Each row was made from one small tree. The marks that hang from a mark follow it in brackets, in the order of their numbers. Every link used is in the known rows. Write each row's tree.
In the rows, 128 means zero.
Known rows
K649[K91 K945[K153]]: [123 178 127 116 130  72 143 130  86 108  93 150 115 138 111  96 106 142
 150 147 158 125 102 118  95 123]
K803[K91]: [139 124 132 112 139 123 142 110 120 142 141 135 109 129 137 112 128 126
 135 131 144 122 130 143 113  79]
K153[K367[K649[K91 K945] K956]]: [ 39 128 117 133 129 159 126  95 134 128 143 140  86 148 120 176 136 129
  92 172 162 147 113 161 107 112]
K803[K91[K956]]: [142 120 136 101 143  80 139  96 135 174 151 138 102 117 136 104 111 120
 144 130 143 122 122 160 116  57]
K91[K111 K153 K956[K367]]: [162  98 164  73 170   8 145  60 123 155 148 133 128 112 125 183  76  88
  91 123 185  69  64 124 145 148]
K956[K367[K649]]: [128 107 140 108 159 206 125  91 136 142 141 127 143 119 123 169 129  94
  95 125 123 128 102 121 125 165]
K153[K367[K649[K91[K956] K945 K987[K538]]]]: [ 56 155 117 131 108 157 146  91  80 140 134 119 105 143 127 141 122  45
 108 167 205 171 106 138  96 102]
K987[K538 K956[K367[K649[K91[K111]]]]]: [ 94 190 138 150 115 136 136  96 136 154 100 128 136 155 135 150 173  99
 115 135 195 150  86 121 106 147]
K956[K367[K649[K945 K987]]]: [106 146 141 114 158 198 143  93 120 127 137 113 133 130 120 148  86  30
 113 143 139 137  90 120 104 180]
K987[K538 K956[K367[K649[K945[K153]]]]]: [ 99 217 117 134 132 116 129 111 144 145 108 106 147 144 126 151 160  73
 142 129 179 162  98 102 106 152]
K153[K367[K649[K91 K945]]]: [ 61 139 120 124 128 169 135  94  82 119 132 136 101 141 130 157 132 110
  93 160 171 150 113 137 113 114]
K91[K956]: [134 125 133 111 135  78 125 108 146 168 143 128 120 115 125 117 108 120
 141 127 124 127 119 149 135 102]
K538[K987[K956[K367[K649[K91 K945]]]]]: [ 81 171 142 109  99 170 146 113 139 114 114 107 126 141 126 152  97 109
 148 163 155 142 128 120 116 131]
K163[K91[K153]]: [129 131 148 137 113 125 130  98 113  93 120 160 122 159 106 152 165 137
 109 121 181 119 113 103 144  99]
K367[K649[K945[K153]] K956]: [107 148 119 129 140 162 127  97 182 133 116 137  98 138 112 169 113  99
 144 156 131  90 109 163 104 148]
K649[K945[K956] K987]: [ 87 193 121 148 120 102 150 135 101 110 141 105 120 134 113 110  58  21
 168 148 140 135 107 141  93 145]
K111[K91[K153 K956[K367[K649[K945]]]]]: [ 88 119 161  97 150  72 141  76 107 150 147 128 121 132 112 190  95  95
 103 137 148 103  83 127 133  99]
K91[K153 K956[K367]]: [144 102 143  85 171  46 130  83 132 142 158 129 133 110 110 186  93  95
 106 114 157 117  90 108 141 113]
K153[K367[K649[K91 K945 K987] K956]]: [ 32 119 115 139 116 187 138  97 125 120 142 119  85 152 118 169 113  79
  99 182 170 150 111 161  94 110]
K111[K91[K153]]: [ 91 100 149 123 117  91 143 114  92 117 130 124 126 145 121 182 128 133
 105 135 148 104 112 113 137  80]
K803[K91[K111 K153 K956[K367[K649]]]]: [166  96 162  72 171  79 158  37 120 169 150 144 104 119 138 171  90  79
 105 130 191  61  74 146 123  95]
K163[K91]: [118 141 148 143 106 149 123 113 132 121 120 155 125 157 109 110 173 149
 117 126 147 139 124 124 138 111]
K987[K956]: [ 87 162 125 145 116 114 125 135 148 123 119 109 119 136 140 125 132 135
 152 128 123 139 125 137 122 105]
K945[K153 K649[K91 K987[K538]] K956[K367]]: [147  99  96 118 106 134 152 135  89 152  78 106 210 110  91 162 129  73
 148 116 143 113  79 100  83 106]
K367[K649[K945]]: [115 173 130 134 140 183 135  94 122 121 114 146 106 134 134 142 110  79
 140 145 144 109 110 140 111 155]
K153[K367[K649[K91 K945 K987[K538]] K956]]: [ 33 145 111 148 107 172 138  98 121 129 136 120  95 159 117 168 135  67
  98 182 197 168 111 149  89 113]
K153[K367[K649[K91[K111] K987] K956]]: [ 45  75 128 134 104 203 142  85 129 135 139 115  92 149 126 180 125  89
  79 178 172 122 103 170 102 109]

Write each row's tree
[116 114 145  85 150  38 148  44  93 144 144 129  94 126 140 198  81  64
  92 148 216  67  75 145 141 122]
K91[K111 K153[K367[K649[K945]]] K956]
[161  65 101 103 106 162 153 138 105 129  60  87 181 111 117 139 100  72
 165 126 121  82 104 104 104 107]
K945[K153 K649[K987]]
[ 90 118 154  90 141  87 138  92 121 178 141 112 133 128 110 149 101 107
 118 140 113 113  88 143 129 106]
K111[K91[K956[K367[K649[K945[K153]]]]]]
[ 83 172 123 152 104 139 144 133 130 133 123  79 148 146 125 124 127  31
 139 138 174 183 107 106  98 133]
K649[K987[K538 K956[K367]]]
[119  61 129 110 106 102 167  93  71 135  76 124 143 125 129 164  84  79
 120 149 184  83  77 124 107  83]
K945[K649[K91[K111 K153[K367] K956] K987]]
[ 65  80 143  99 121  43 138  96  90 149 158 106 119 134 121 190 118 126
  93 140 156 122 107 131 149  46]
K111[K91[K153[K367] K956]]
[ 70 183 139 136 141 156 130 105 139 124 118 128 117 141 130 142 121 116
 130 138 137 144  92 134 105 139]
K987[K956[K367[K649[K91 K945]]]]
[118  63 122 117 120  92 149 103 105 123  77 152 140 133 125 195 125 157
 100 146 174  75  86 125 117  98]
K945[K649[K91[K111 K153[K367[K956]]]]]
[ 74 124 143 140 112 147 157 113  94  85 111 112 121 147 117 149  98  73
 124 142 177 146  86 103  89  90]
K649[K91[K153] K987[K956[K367]]]
[ 80 216 123 165 102 192 150 103 120 119  99 112 110 155 137 130 114   5
 163 155 184 142 105 132  84 142]
K367[K649[K945 K987[K538 K956]]]
[ 92 200 123 145 125  89 123 132 148 146 126 102 154 146 127 144 169 107
 127 120 169 186 110 101 117 140]
K987[K538 K956[K367]]
[ 85 146 137 131 138 180 122 104 156 134 128 108 130 133 135 159 132 108
 123 125 120 137 103 136 119 136]
K987[K956[K367[K649]]]
[110 166 149 124 139 170 156  83  98 138 114 135 130 145 120 137 107  37
 101 156 191 133  73 116  92 187]
K956[K367[K649[K91[K111] K945 K987[K538]]]]
[140 129 165 129 111  97 141  79 106 103 111 162 120 163 117 150 151 127
  96 128 201  82  94 115 147 127]
K163[K91[K111 K153]]
[128  67  76  98 119 101 129 136  98 150 108  91 187  97 111 192 132 127
 138 112 108  92 111 125 126  81]
K945[K153[K367] K649 K956]
[ 80 112 161 101 139  90 153  77 101 143 146 112 120 135 111 184  77  53
 110 145 154 108  78 126 123  96]
K111[K91[K153 K956[K367[K649[K945 K987]]]]]
[ 92 130 118 166  98 229 137  97 181 144 118 122 109 152 118 171 141  38
 130 161 169 127 119 156  92 132]
K367[K649[K987[K538]] K956]
[ 73 139 115 119 137 164 129  97  97 125 145 115 108 133 137 166 127  89
  99 153 161 144 120 134 124 130]
K153[K367[K649[K945]]]
[ 64  86 125 137 101 146 154 110  86  89 131 117 105 150 110 171 107  82
  99 164 193 142 106 121  95  73]
K649[K91[K153[K367[K956]]] K987]
[109 152 144 113 161 177 135  90 115 129 127 151 126 130 117 148 114 102
 102 140 142 135  86 121 105 170]
K956[K367[K649[K91 K945]]]
[106 185 132 147 109 156 162  73  86 122  95 153  98 147 121 143 101  11
 144 157 224 128  87 122  81 110]
K367[K649[K91[K153 K956] K945 K987[K538]]]
[130 112 102 123  91 141 157 138 102 136  42  97 188 132 112 135 136  87
 159 130 159 126  86  90  84  94]
K945[K153 K649[K91 K987[K538 K956[K367]]]]
[ 85  97 158 100 136  69 134 107 129 183 157 111 138 128 113 145 114 135
 102 133 104 134  99 144 140  93]
K111[K91[K956[K367]]]
[117  94 107 129  97 105 160 110  72 136  76 126 155 131 120 165 121  70
 130 142 204 135  94  98  98  64]
K945[K649[K91[K153[K367] K956] K987[K538]]]
[ 84 129 148 155  87 237 159  83 110 122  85 127 100 150 145 129 111  63
 134 159 170  95  87 161  86 120]
K367[K649[K91[K111] K987[K956]]]
[120  97 122  99 145  93 147  92  87 117 158 125 105 129 135 172 126 113
 104 133 189 120 123 119 122  51]
K803[K91[K153[K367]]]
[ 86  84 116 116 138  86 125 105 128 102 157 117 109 135 116 216 131 124
  86 140 175 125 121 117 137  94]
K91[K153[K367[K956]]]
[103  73 114  96 108 171 140  95  95 146 122  94 126 120 118 150 121  80
 116 146 154 119 108 135 111  78]
K945[K153[K367[K649[K91[K956] K987]]]]
[ 78 165 126 173  77 243 151 100 111 127  82 127 112 156 136 131 148  53
 144 151 187 146 108 135  79 101]
K367[K649[K91 K987[K538 K956]]]
[124  99 101 145 103 155 145 139 111 137  99 107 172 111 119 157  94  64
 165 121 108  96 108 138 102 105]
K945[K649[K987] K956]
[ 95 138 139 106  98 193 139 113 157 125 126  86 138 130 130 170 107 104
 144 150 141 133 138 119 131 129]
K538[K987[K956[K367[K649]]]]
[ 95 154 109 101 144  52 129 129 129 120 139 110 115 133 110 141 104 120
 130 151 145 131 115 128 119 134]
K649[K945[K153[K367[K956]]]]
[110 112 156 119 112  91 139  78  91 104 129 145 118 161 116 167 158 128
  72 136 214 100  97 112 153 114]
K163[K91[K111 K153[K367]]]
[ 60 132 115 124 123 192 142  98  87 117 144  98 107 136 133 158 102  38
 106 163 166 151 115 135 110 128]
K153[K367[K649[K945 K987]]]
[ 95 157 123  94 136  27 138 113  86 140 123 135 107 127 110 101  98 133
 137 150 165 142  98 134 109  91]
K649[K91[K956] K945[K153[K367]]]
[139  98 108 116 148 120 126 129 129 155 119 124 192 101 110 185 117 120
 132 103  88 105  96 125 121 133]
K945[K649 K956[K367]]
